Known rows, with every step that occurs:
zabege/gozop/rezelur: [-27 -21 -30  -5 -13  16  -5 -28  36  -9   3  23   9  -3 -12  26 -12  16
 -26  24  10 -12  19   9 -18   0]
mabok/gozop: [-28   1   7  15   2  -5  -7  40  14   3  15  13  28  -9  -8  11  -9   5
 -24  -2  26   8   6 -20 -21  15]
mabok/gozop/pulu/rezelur: [-18 -19   3 -34  -1   5  -9 -12  21  -7  17 -27  26   7 -14  16 -16   5
 -12   2  20   9  -5  -7 -20   3]
pulu/nadu/gozop/mabok: [  0  41 -51   6  16  35   1   3  31 -11 -10  46  26  17   9   6 -10  10
 -26  29  34   8  15 -18  -6 -10]
zabege/gozop: [-31   0  -6   1 -22   2  -4 -14  22   1 -18  23  22 -18  -7  19 -18  13
 -20  18   9  -4  13  -8 -18   3]
gozop/nadu: [  3  33  -8   2  -2  12  -1  20   2  -3  -2  38  26   5   1  16   4  11
   5  14   5   9   5  -7 -17  -9]
nadu/nure: [-22  -2   2 -18  -9   6   2  23   5 -20  -3   5  22  28  20  -6   4  11
 -41 -13  19  -5   4  -8 -19 -25]
zabege/gozop/pulu: [-39  -8  14 -24 -23  -2 -11 -40  29   1 -18   4  16 -16 -11  21 -30  27
 -26  20   5  -2   4 -13 -24   1]
pulu/rezelur: [ 10 -13 -21 -20  -7  20   0 -25  11  -2 -11 -25  12  23   4   2  -2  -7
  10   4  19   2   0  19  -8 -12]
pulu/gozop: [-38   5  -1  -2  -5  -6  -6  29  19  -7 -28  -3  28   7 -12  -3 -18  10
 -21   4   7   1   5  -8 -16  12]
neti/gozop/nadu/nure: [-21  36 -18 -12 -13  37  13  13  -6 -51   9  48  33  33  29  27   1  32
 -37   0   7  16  14 -32  -6 -33]
nadu/gozop/nure: [-11  22 -22 -26  24  15  -7  10   7  24  -8  38  15  22   6  34 -10  -6
 -25   7  29  35   2  -6   4 -18]
mabok/gozop/pulu/nadu/nure: [-35  22   4  -4   8  10   4  50  19 -35  14   4  35  25  13 -11   0  24
 -58  10  21   0  10 -44 -35 -17]
neti/gozop/pulu: [-30  -1   8 -31 -17  10  -3 -53  12 -21   7  -2  10   5  15  28 -30  38
 -41 -13  11  16  -4 -13 -10 -24]
neti/gozop/pulu/nadu/nure: [-25  27 -12 -16  -6  28  14 -15  12 -51   5  14  19  38  42   3 -13  43
 -73   5  16  12   9 -32 -19 -48]
gozop/rezelur/pulu/nadu/nure: [ -3  -5 -50  -3  16  20  12  50  20 -45  22 -16  21  28  30  -7  25  21
 -86  11   9 -36  26   5 -31 -31]
rezelur/pulu: [ -9  -8  -8  -4  -7 -14  -3  18   7 -10   2 -23  22 -19   8  13   1  13
 -52 -13   9 -26   8   9 -19  -5]
nadu/pulu: [ -5  10  18 -10  -7   5   0  -8  16  25 -24  45   1  12   8  10 -10  -5
 -31  10   4  23 -11  17 -22   0]
rezelur/gozop: [-28 -13  -2 -10 -10   6   1  15   8  -8  -4  10  38  -9  12   6 -11   4
 -43  -1  21 -17  18  18 -23  12]
pulu/nadu/gozop: [-11  55 -35  19  13  31   4  11  20  19 -19  16   7  34  25  -4 -11   7
 -17  17  23  15   6 -23  -8 -13]
mabok/gozop/nure: [-11   0   0   3  22  -8  -6  63   8   1  19  45  38 -15 -17  33   1 -10
 -33  11  32  26   6 -14 -15   1]
pulu/nadu: [  3  36 -18  24   6  15   8  27  14   3 -10  16  15  11  16 -16   0   4
 -17  20  20   4  10  -6 -23 -16]
mabok/gozop/pulu: [-38  -4  22 -11  -2 -10 -14  16  19  -7  16  -2  26 -12  -9  12 -19  19
 -33  -5  18   5  -6 -25 -25   6]
neti/gozop: [-18   6 -10  -2 -14  14   5 -25   7 -16   3  18  11   5  19  29 -20  24
 -32 -12  17  12   5 -11  -4 -18]

Rows:
[-35 -12 -10  -2  -8 -17  -4  48  15 -18 -16 -31  37 -13 -11   9 -10  18
 -55  -5   0 -29  11  -3 -21  12]
rezelur/pulu/gozop
[ -9  -4 -45  33  26   7   4  70  28 -26  40  -7  34  -8   1  13  10  15
 -71  16  15 -28  25  -8 -33   6]
mabok/gozop/rezelur/pulu/nadu
[-12  -3 -55  19   1  15   8  11  34 -23   9   2  24 -17   3  24   2  24
 -62  40   0 -36  32   5 -31  -6]
zabege/gozop/rezelur/pulu/nadu
[-13 -32 -41 -10  -3  13   3 -19  17 -41  33 -14  10   3  17  49  -5  36
 -75 -15   9 -18  18  13  -9 -17]
neti/gozop/rezelur/pulu
[-13  31  -5 -16  -4  19   6  44  -2 -27  -2  35  30  27  14   3  13  14
 -18   2   8   3   9 -20 -21 -26]
gozop/nadu/nure
[-22 -22 -16  12  14   6  -9  31  26  -5  32   8  20   5 -14  19   0  10
 -33  -2  22   0   8  -5 -23  10]
mabok/gozop/rezelur
[  1   7 -32 -17  -6  36  11   7   0 -15   1  17  50  11   2  17   4  -8
   3  29   9  -8  19  23 -19   8]
pulu/rezelur/gozop/nadu
[-21 -35 -24   7  13  -7  -8  49  22 -21  42 -18  32 -15  -9  33   5  15
 -66  -8  13 -28  16   0 -24  11]
mabok/gozop/rezelur/pulu
[-33  30   0   4   4  16   3  81   0 -25  22  49  51  18   0  10  11  12
 -28   5  14   6  12 -45 -23  -3]
mabok/gozop/nadu/nure
[-25 -36 -36  -6 -11   2  -5 -12  32 -13  11 -12  23 -22  -7  39  -4  23
 -61  14   1 -38  25  12 -26   2]
zabege/gozop/rezelur/pulu
[  6  43  10  -5   1  14   4  12   6  25 -17  79  15  11   3  28   1  -3
 -10  28  -6  31  -2   2 -23  -1]
gozop/nadu/pulu
[-27 -10 -15 -14  -1  -5  -8  23  30 -30 -16  15  46 -12 -29  10 -16  14
 -29  15  17  -8   9  -2 -14  16]
pulu/gozop/mabok
[-20  -7 -20 -11 -20   4  -6 -23  33 -31 -11  42  39 -34 -23  28 -15  16
 -23  31  21 -10  20  -5 -17   9]
zabege/gozop/mabok
[  7  26 -17 -14 -16  34   9 -33  18  19 -25  70  23  14 -13  44  -8 -11
  13  61 -10  28   7   8 -22   5]
zabege/gozop/nadu/pulu/rezelur
[-26  36 -12   6  -2   8  -2  50  11  -8 -18  26  40   8 -20   9  -8  11
  -1  21  -5   9  10 -22 -15  10]
pulu/gozop/nadu
[ -1 -14  -1 -50  -7  13  -5 -53  19  -1  -6 -39  10  23  -2   5 -11   6
   1   4  13   3 -10  15 -16 -23]
gozop/pulu/rezelur
[-10  21 -29   7   3  12  15  56   5 -43   1 -12  32  14  34 -13  16  17
 -77   2  12 -29  21 -11 -30 -28]
rezelur/pulu/nadu/nure
[ 14  -5  -1 -31  -5  18   6 -41  15  27 -21  16   3  33   3  17  -6 -20
  -6  14   6  24 -10  32 -17  -9]
nadu/pulu/rezelur
[ -8 -28 -21 -25 -11  25   6 -15   8 -10  -6 -18  41  15   9   7  -6 -12
 -18  11  21 -16  16  34 -16   5]
pulu/rezelur/gozop
[ -9  38 -21   2 -11  28   8   1  -2 -23  10  49  24   6  13  37 -12  26
 -12   3   6  21  11 -21  -5 -16]
neti/gozop/nadu
[-24 -22 -29 -11   0 -20  -6  35  24 -49 -10 -10  58 -31 -25  20  -9  20
 -63   8  10 -35  19   0 -18  19]
rezelur/pulu/gozop/mabok
[  9 -28 -21 -43  -5  28   7 -35  23 -15  -8  40  51   6  -6  29  -8 -18
 -40  35  20   1  13  50 -21  18]
nadu/pulu/rezelur/gozop/mabok
[-18 -22 -18 -24  -7   8  -2  14  17 -37   3  31  59 -26  -5  14  -9   9
 -51  13  32 -22  23  24 -25  16]
rezelur/gozop/mabok
[-31   7  16  -8  -5  -5  -1  18  22  21 -38  35  19  17 -11  12 -22  -3
 -38  19  -7  21  -3   3 -24  17]
nadu/pulu/gozop
[-36  11  -6 -28  -2  25  12  28  12 -38  -2   3  47  27  31 -19  -4  24
 -76  16  16 -18  18  -5 -41 -20]
rezelur/gozop/pulu/nadu/nure
[ 16  30 -24 -18  -8  44  18 -49   2   0   0  64  15  38  12  52 -10  -1
  -1  26  -6  43   1   9  -4 -18]
neti/gozop/nadu/pulu/rezelur
[  4  37 -51   7  34  19   6  38   7   1  -2  18  29   8  23  25   1   1
 -62  23  25  10  20 -10  -8 -26]
rezelur/pulu/nadu/gozop/nure
[-13  11 -31 -24   4  19 -10 -19  25 -12 -12  36  25   3   1  21 -17  12
 -20   7  32   8   9  -9   2  -2]
nadu/gozop/mabok
[-25 -15  -7 -16   8   7  -2   9  36  19 -19  33   9  31 -15  21 -14   1
 -47  20  -5  16   1  18 -25  12]
nadu/pulu/gozop/rezelur
[ -7  29   0  -6   5  11   2  -6  22  -3  -8  -2   8   8  15 -12  -9  21
 -31  21  14   6  -2  -9 -27 -20]
gozop/pulu/nadu
[ -8  -6 -26 -11 -12  14   1 -28  18 -51   9  39  32 -15   4  40 -18  28
 -42   1  28   4  14  -4   0 -12]
neti/gozop/mabok
[-33 -19 -24  -8   3   5  -7  22  32  -9  -6  -8  18  15 -18   6 -10  13
 -28  10   6  -7   6   8 -17   6]
pulu/gozop/rezelur
